Every row comes from one small tree of marks. The marks that hang from a mark follow it in brackets, in the order of their numbers. Every link used is in the known rows. Which tree was each row made from?
Known rows:
k_248{k_143 k_503{k_383}}: [ 0.905 -2.994  0.426 -1.975 -1.691  0.487  0.274 -0.465 -0.162 -2.200
  2.010 -2.031  0.913 -2.066  1.267 -2.453 -3.984  2.083 -6.306 -0.138
 -2.456  0.832 -0.967 -0.676]
k_383{k_503{k_377{k_292}}}: [-0.636  5.093 -0.988  1.362  0.124  0.761  1.234  2.163  0.946  0.164
 -1.269 -0.598 -0.039 -0.809  0.772  0.687 -1.647 -0.505  4.025 -0.374
  0.842 -0.366 -1.114  0.095]
k_383{k_503{k_248}}: [-1.047  1.467 -0.230 -0.687 -0.620  2.471  1.696  3.037  0.661 -1.432
 -0.856 -4.260 -0.091  0.289  0.862  0.748 -1.588  1.348  3.614 -1.063
 -1.070 -0.007 -0.049 -1.548]
k_383{k_503}: [-0.779  1.564 -0.006  0.016 -0.275  2.358  0.782  2.183  1.053 -0.324
 -0.661 -3.130 -0.390  0.413  0.365  0.216 -4.387  1.417  2.491 -0.842
 -1.250 -0.111  0.322 -0.493]
k_224{k_143{k_248{k_503{k_377 k_383}}}}: [ 1.853 -0.967  0.417 -1.291 -1.886  0.748  0.820  0.115  0.807  0.867
  1.160  1.237  0.262 -4.148  1.886 -2.221 -7.066  0.306 -4.632 -0.410
  0.427  1.724  0.471 -1.551]
k_248{k_143 k_503}: [ 0.528 -3.518  0.564 -1.556 -1.522  1.473  0.981 -0.264  0.160 -2.750
  2.636 -3.331  0.390  0.265  0.391 -2.303 -4.453  1.164 -5.329  0.287
 -3.562  0.435  0.149 -0.603]
k_436{k_292{k_377}}: [ 0.548 -4.283  0.123  0.321  0.948 -1.043 -1.449 -2.161  0.238 -0.074
  0.210 -0.885 -0.832  3.388 -1.687  0.723 -0.820  0.376  0.138  1.545
 -1.680 -0.241  1.459  1.710]
k_436{k_292{k_377 k_727}}: [-0.634 -4.596 -0.087  0.129  1.148 -3.044 -2.417 -2.909  0.077 -0.241
 -1.195 -0.039 -0.873  4.011 -1.880  0.435  0.811 -0.659  2.711  1.988
  0.770 -0.388  1.492  2.456]
k_910{k_383}: [-0.046  1.210  0.698 -0.489 -0.449  1.017  0.259  0.466  0.088 -0.922
  0.385 -1.612  0.909  0.657  0.254  1.263 -4.324  3.253  1.285 -1.459
 -1.974 -0.587  0.710 -1.260]
k_436{k_292}: [-0.156 -3.728  0.557  0.448  0.254  0.463 -0.336 -1.454  0.413 -0.681
 -0.227 -1.593 -0.160  1.840 -0.818  0.290 -2.256  0.776  0.325  0.953
 -2.667 -0.024  1.882  1.515]
k_292{k_727}: [-1.126 -2.228  0.601 -0.035 -0.002  0.204 -1.039 -1.462  0.471 -1.260
 -0.556 -0.400 -0.344  2.306 -0.904 -0.615 -2.264 -0.202  2.536  0.148
 -0.339 -0.560  1.752  0.332]
k_248{k_143 k_503{k_377{k_292} k_383}}: [ 0.995  0.522 -0.579 -0.624 -1.287 -1.155  0.724 -0.451 -0.272 -1.745
  1.345  0.501  1.246 -3.234  1.679 -2.018 -1.204  0.100 -4.892  0.319
 -0.413  0.556 -2.401 -0.143]
k_224{k_143{k_248}}: [ 1.501 -3.667  1.390 -1.143 -1.321  2.485  0.975 -0.241  0.996  0.839
  1.341 -0.031 -0.308 -0.620 -0.560 -1.204 -7.796 -0.159 -4.010 -0.588
 -1.007  1.538  2.704 -1.213]
k_143{k_248{k_503}}: [ 0.142 -3.096  0.439 -1.408 -1.549  1.325  0.517  0.610  0.654 -0.834
  1.874 -1.623 -0.261 -0.011  2.032 -2.465 -5.367  0.958 -3.245  0.260
 -1.334  0.541  1.658 -0.869]
k_910{k_383{k_503{k_377}}}: [-0.655  6.149 -0.529  0.249 -0.507  0.418  1.133  2.875  0.442 -0.104
 -1.157 -2.239  1.023 -1.693  1.686  1.781 -3.940  3.024  3.958 -1.939
  0.027 -0.537 -1.619 -1.658]
k_248{k_143}: [ 0.788 -4.506  1.311 -0.718 -0.792  2.797  1.013 -0.944  0.218 -2.102
  2.193 -2.989  0.290  1.771 -1.678 -0.798 -4.692  0.717 -5.324 -0.550
 -4.111  0.296  1.034 -0.615]
k_727{k_292}: [-0.163  0.246  1.494  0.522  0.051  0.465 -0.415 -0.857  0.193  0.314
  2.401 -1.111 -1.273  1.989 -2.084 -0.119 -2.642  0.952  0.913  0.100
 -2.585  0.268  0.966 -0.001]
k_292{k_436}: [ 0.051 -2.117  0.617  1.006 -0.047  1.995 -1.040 -1.564 -0.232  0.672
  0.175 -0.577 -0.332  3.404 -1.448  0.312 -2.003  1.055  1.671  0.470
 -2.394 -0.852  0.170  0.950]
k_224{k_143}: [ 1.543 -1.839  1.318 -0.431 -0.722  2.729  0.688 -0.796  1.016  0.089
  1.054 -0.091 -0.221 -0.328 -1.309 -0.427 -6.728  0.176 -2.053 -0.651
 -2.162  0.852  2.193 -0.872]
k_143{k_248{k_503{k_377{k_292}}}}: [ 0.238 -0.302 -0.359 -0.322 -1.220  0.059  0.858  0.652  0.550 -0.423
  1.417  0.419 -0.024 -0.954  2.299 -2.110 -3.230 -0.651 -2.249  0.624
  0.323  0.326  0.588 -0.499]
k_503{k_248{k_143} k_377{k_292} k_383}: [ 0.870  0.718 -0.503 -0.192 -0.789 -0.436  1.685 -0.029 -0.725 -1.956
  0.159  0.651  1.588 -2.720  0.731  0.337  2.862 -0.564 -2.601 -0.770
  0.405  0.457 -2.418 -1.373]
k_383{k_503{k_248{k_143} k_377{k_292}}}: [-0.795  3.127 -0.941  0.076 -0.601  0.960  2.655  2.818  0.230 -1.552
 -0.828 -2.809  0.576 -0.808  0.597  0.882  0.847 -0.845  2.219 -0.685
  0.534  0.172 -1.958 -0.997]
k_910{k_383{k_503}}: [-0.958  4.045  0.002 -0.612 -0.515  0.773  0.751  2.659  0.366 -0.295
 -1.133 -2.996  0.810 -0.312  1.139  1.693 -4.307  3.473  3.896 -1.797
 -0.301 -0.350 -0.495 -1.219]
k_377{k_292 k_503}: [-0.610  1.279  0.281  1.006  1.577  0.948  0.413  0.662  0.385  0.994
 -0.259  2.147 -0.641  0.671 -1.174  0.497  3.304 -2.581 -0.250  0.092
  0.407 -0.401  2.579  1.189]

Write each row's tree:
[ 0.236 -3.134  0.054  0.490  1.723 -0.994 -1.297 -1.218  0.246  1.036
 -0.184 -0.375 -1.191  2.215 -1.627  0.879  1.773 -0.551 -0.876  1.247
 -0.735 -0.195  2.029  1.776] => k_436{k_292{k_377{k_503}}}
[ 1.287 -0.163 -0.084 -0.568 -1.257  0.985  1.663  0.178 -0.507 -2.214
  0.899 -1.518  1.485 -3.498  1.200 -0.029 -0.044  1.163 -4.215 -1.475
 -1.557  0.520 -2.426 -2.733] => k_503{k_248{k_143} k_377 k_383}
[-0.645 -3.096 -0.279  0.047  1.811 -3.588 -2.692 -2.126 -0.161  1.251
 -1.954  1.463 -0.918  1.421 -1.259  0.493  3.711 -1.028  1.285  1.477
  2.317 -0.072  1.310  2.369] => k_436{k_292{k_377{k_503{k_383}} k_727}}
[ 0.554 -0.039 -0.471 -0.621 -1.379 -0.804  0.320  0.431  0.318  0.033
  0.888  1.486  0.377 -2.792  3.031 -2.253 -2.775  0.119 -2.978  0.291
  1.160  0.644 -0.419 -0.531] => k_143{k_248{k_503{k_377{k_292} k_383}}}
[ 0.303 -0.565  0.837  1.056  0.932 -1.526 -2.463 -2.298 -0.690  2.353
  1.993  0.327 -1.982  4.959 -3.544  0.799  0.575  0.488  2.738  1.362
 -0.711 -0.249 -0.783  1.381] => k_727{k_292{k_377 k_436}}
[-0.894  0.882  0.079  1.662  1.728  0.477 -0.578 -0.150 -0.364  2.455
 -0.965  2.795 -0.675  2.161 -1.779  0.923  5.081 -2.540  1.784  0.770
  1.210 -0.735  1.326  2.408] => k_377{k_292{k_436} k_503}
[-0.163  1.806  0.099  0.608  1.434 -0.023 -0.300  0.395  0.080  1.602
 -0.953  3.349 -0.088 -1.629 -0.262  0.325  3.743 -1.590 -1.363 -0.321
  1.524  0.022  1.532  1.090] => k_377{k_292 k_503{k_383}}
[ 1.033  3.154 -0.584  1.395  0.059 -0.654 -0.128 -0.826  0.147  0.133
 -0.395  3.355  0.770 -2.801  0.892  0.075 -0.237 -0.204 -0.257 -0.359
  0.752 -0.236 -1.373 -0.057] => k_503{k_377{k_292} k_383}
[ 0.028  0.549  0.796  1.279  1.692 -1.477 -2.336 -1.407 -0.718  3.511
  1.647  1.034 -2.321  3.843 -3.462  0.980  3.129 -0.408  1.824  1.128
  0.029 -0.174 -0.195  1.456] => k_727{k_292{k_377{k_503} k_436}}
[-0.572 -1.538 -0.386  0.581  1.936 -3.046 -3.989 -2.342 -0.930  3.141
 -1.979  3.310 -1.207  2.828 -1.908  0.635  5.319 -1.131  2.880  1.075
  3.821 -0.873 -0.633  2.043] => k_292{k_377{k_503{k_383}} k_436 k_727}
[-0.507  1.627 -0.142 -0.057  1.097  0.001  0.609  1.292 -0.314  0.462
 -1.094  2.306  0.157 -1.763  0.247  0.863  6.458 -1.667 -0.190 -0.532
  1.731  0.134  1.159  0.070] => k_377{k_292 k_503{k_248 k_383}}
[-0.399  1.504 -0.136  1.272  1.576 -0.543 -1.251 -0.350 -0.656  3.017
 -1.694  4.168 -0.178 -0.139 -0.872  0.786  5.675 -1.668  0.738  0.353
  2.283 -0.340  0.234  2.305] => k_377{k_292{k_436} k_503{k_383}}
[-1.572 -1.231 -0.068  1.102  0.709 -1.563 -1.764 -2.423 -0.538  0.510
 -1.921  2.767 -0.238  4.529 -2.075  0.396  2.724 -2.156  6.156  1.661
  2.139 -0.938  0.484  3.023] => k_377{k_292{k_436 k_727}}
[-0.705  1.298 -0.349  0.572  1.278 -0.471 -0.377  0.463 -1.039  1.943
 -1.888  3.081  0.118 -0.204 -0.374  1.336  8.281 -1.664  1.882  0.172
  2.458 -0.237 -0.166  1.273] => k_377{k_292{k_436} k_503{k_248 k_383}}
[-0.186  2.544 -0.895  1.767  0.359 -2.616 -1.712 -2.045 -0.590  1.237
 -2.174  4.651  0.714 -1.101  0.268  0.226  2.626 -1.077  3.510  0.535
  3.155 -0.584 -2.462  1.511] => k_503{k_377{k_292{k_436 k_727}} k_383}
[ 0.266 -1.331  0.663 -1.139  0.121  1.820  1.121  1.309 -0.318 -0.497
  0.405 -1.396  0.407 -2.457  0.238  0.041  2.640  0.254 -5.189 -1.535
 -1.121  0.616  0.656 -1.639] => k_377{k_503{k_248{k_143} k_383}}
[ 0.707 -1.258 -0.340  0.250  1.437 -0.587 -2.047 -0.707 -0.994  2.439
 -0.387  1.183 -0.946  1.997 -1.312  1.366  5.588  0.045  0.325  0.407
  1.203 -0.591 -0.925  0.357] => k_292{k_377{k_503{k_248 k_383}} k_436}
[ 0.883  2.409 -0.671  0.016 -1.107 -0.196 -0.113  0.133  0.369 -0.984
  0.911  0.388  0.590 -4.004  3.076 -1.828 -3.195  1.865 -1.735 -0.154
 -1.070 -0.080 -1.679 -1.146] => k_248{k_503{k_377 k_383}}
[-0.255 -0.144  0.152 -0.638  0.723  0.099  1.146  0.986 -0.604 -0.101
 -0.474  1.203  0.515 -1.595 -0.393  0.549  6.306 -1.910 -3.054 -0.619
  1.271  0.572  0.723  0.042] => k_377{k_292 k_503{k_248{k_143} k_383}}
[-0.022  0.355  0.379 -0.520  0.477  1.749  0.580  1.621 -0.042  0.142
 -0.250 -0.275  0.028 -2.601  0.902  0.400  2.943  0.440 -2.343 -1.471
 -0.595  0.201  1.131 -1.643] => k_377{k_503{k_248 k_383}}
[ 1.013  1.914 -0.442  0.193 -0.791  0.814  0.982  0.598 -0.119 -1.469
  0.060 -0.286  1.017 -3.670  2.010  0.299  0.229  1.437 -0.544 -1.370
 -0.885 -0.054 -1.921 -2.695] => k_503{k_248 k_377 k_383}
[-0.884  6.717 -0.783  0.488 -0.197 -0.497  1.086  2.727  0.269  0.122
 -1.552 -0.869  1.075 -1.230  1.413  2.052 -2.064  1.957  5.073 -1.458
  1.324 -0.565 -1.646 -0.771] => k_910{k_383{k_503{k_377{k_292}}}}
[ 1.303 -0.339 -0.229 -0.880 -1.668 -0.017  0.725 -0.300 -0.085 -1.979
  1.924 -1.119  1.139 -3.779  2.027 -2.382 -3.529  1.479 -6.143 -0.246
 -1.905  0.603 -2.404 -1.218] => k_248{k_143 k_503{k_377 k_383}}
[-2.076  0.784 -0.130  1.445  1.900 -1.430 -1.546 -0.956 -0.551  2.341
 -2.374  3.723 -0.742  2.772 -1.946  0.682  6.681 -3.636  4.498  1.238
  3.449 -0.892  1.337  3.082] => k_377{k_292{k_436 k_727} k_503}
[ 0.490 -2.818  0.294 -1.714 -1.681  0.504 -0.024  0.450  0.446 -0.372
  1.374 -0.602  0.122 -1.837  2.720 -2.568 -4.989  1.681 -4.220 -0.049
 -0.533  0.855  0.779 -0.981] => k_143{k_248{k_503{k_383}}}
[-1.191  3.887 -0.201 -1.166 -0.750  0.787  1.503  3.332  0.027 -1.129
 -1.242 -3.887  1.031 -0.347  1.518  2.154 -2.184  3.510  4.822 -1.989
 -0.170 -0.252 -0.813 -2.027] => k_910{k_383{k_503{k_248}}}
[-1.134 -3.371 -0.287 -0.139  1.693 -2.897 -1.711 -1.459 -0.217  0.203
 -1.661 -0.106 -1.013  2.869 -1.464  0.972  5.098 -1.599  2.389  1.543
  1.717 -0.275  1.845  1.851] => k_436{k_292{k_377{k_503{k_248}} k_727}}
[ 0.838 -0.761 -0.045 -0.505 -1.512  0.956  1.419 -0.068  0.172 -2.501
  2.601 -2.549  0.640 -1.510  1.171 -2.223 -3.964  0.527 -5.342  0.096
 -2.958  0.153 -1.339 -1.096] => k_248{k_143 k_503{k_377}}
[-0.882 -0.248  0.044 -1.252 -0.946  2.578  2.253  2.797  0.371 -2.012
 -0.252 -5.326  0.275  0.427  0.245  0.499 -1.875  1.159  0.736 -1.120
 -1.547  0.479 -0.544 -1.532] => k_383{k_503{k_248{k_143}}}
[-0.705  4.564 -0.503 -0.777 -1.028  0.540  2.227  3.309 -0.145 -1.388
 -0.709 -4.056  1.540 -1.666  1.615  1.945 -2.021  2.856  2.630 -2.189
 -0.153 -0.146 -2.321 -2.487] => k_910{k_383{k_503{k_248{k_143} k_377}}}
[ 0.511 -2.783 -0.064  0.284  1.618 -1.630 -1.738 -1.365  0.056  1.448
 -0.618  0.581 -0.829  0.763 -1.048  0.742  2.122  0.076 -1.557  1.008
 -0.163  0.087  1.297  1.736] => k_436{k_292{k_377{k_503{k_383}}}}
[ 1.665 -2.655  0.841 -1.943 -1.884  0.984  0.531 -0.011  0.790  0.667
  1.163  0.676  0.081 -3.058  1.435 -2.342 -7.204  0.673 -4.836 -0.337
  0.131  1.873  1.387 -1.254] => k_224{k_143{k_248{k_503{k_383}}}}
[-0.582  2.594 -0.936  0.551 -0.445 -1.552 -0.059 -0.292  0.372 -1.401
  0.076  1.281  0.094 -0.693  1.643 -1.556 -0.178 -1.184  2.346  1.124
  0.830 -0.615 -0.508  0.432] => k_248{k_503{k_377{k_292{k_727}}}}
[-1.170 -1.955 -0.459  0.348  1.768 -2.170 -2.698 -1.425 -1.014  1.858
 -1.617  1.217 -1.383  4.606 -2.207  1.137  7.244 -2.013  4.541  1.217
  3.160 -1.076  0.000  1.320] => k_292{k_377{k_503{k_248}} k_436 k_727}
[-0.892 -1.914 -0.264  0.863  2.042 -2.117 -3.422 -2.151 -0.698  2.728
 -1.456  2.172 -1.653  4.646 -2.595  0.738  5.057 -1.898  3.624  1.414
  2.972 -1.168  0.251  2.163] => k_292{k_377{k_503} k_436 k_727}
[-0.785  2.310 -1.079  0.970 -0.336 -1.867 -0.634 -0.805 -0.113 -0.472
 -0.399  1.804  0.082  0.295  1.282 -1.253  0.916 -1.171  3.720  1.590
  1.295 -0.842 -1.353  1.251] => k_248{k_503{k_377{k_292{k_436 k_727}}}}
[ 0.056  0.757  0.864  0.153  1.356 -0.971 -0.756 -0.005 -0.238  1.385
  2.273 -0.528 -2.045  2.341 -2.558  0.831  3.207 -0.417  0.395  0.283
 -0.444  0.230  0.886 -0.430] => k_727{k_292{k_377{k_503{k_248}}}}
[ 0.363  0.044 -0.269  0.293 -0.593  0.903  2.537  0.261 -0.372 -2.604
  0.958 -1.040  0.939  0.121 -0.342  0.494  2.367 -1.738 -1.168 -0.230
 -1.083 -0.038 -0.991 -1.229] => k_503{k_248{k_143} k_377{k_292}}
[ 0.594  2.845 -0.860  0.578 -0.352 -0.498  0.983  0.276 -0.316 -1.150
 -0.676  1.853  1.137 -2.992  1.525  0.770  3.153 -0.263  1.088 -0.639
  1.061 -0.059 -1.868 -1.339] => k_503{k_248 k_377{k_292} k_383}
[ 1.378 -0.666  0.298 -0.834 -1.456  0.473  1.239  0.098  0.840  0.699
  1.073  1.681 -0.009 -2.275  1.029 -1.890 -5.360 -1.437 -2.863  0.305
  0.943  1.420  1.276 -0.669] => k_224{k_143{k_248{k_503{k_377{k_292}}}}}
[ 0.191 -0.094 -0.446  0.828 -0.460  0.511  1.741 -0.434 -0.905 -1.437
  0.486 -0.488  0.902  1.326 -0.834  0.877  3.661 -1.777  0.422  0.329
 -0.453 -0.348 -2.049 -0.306] => k_503{k_248{k_143} k_377{k_292{k_436}}}
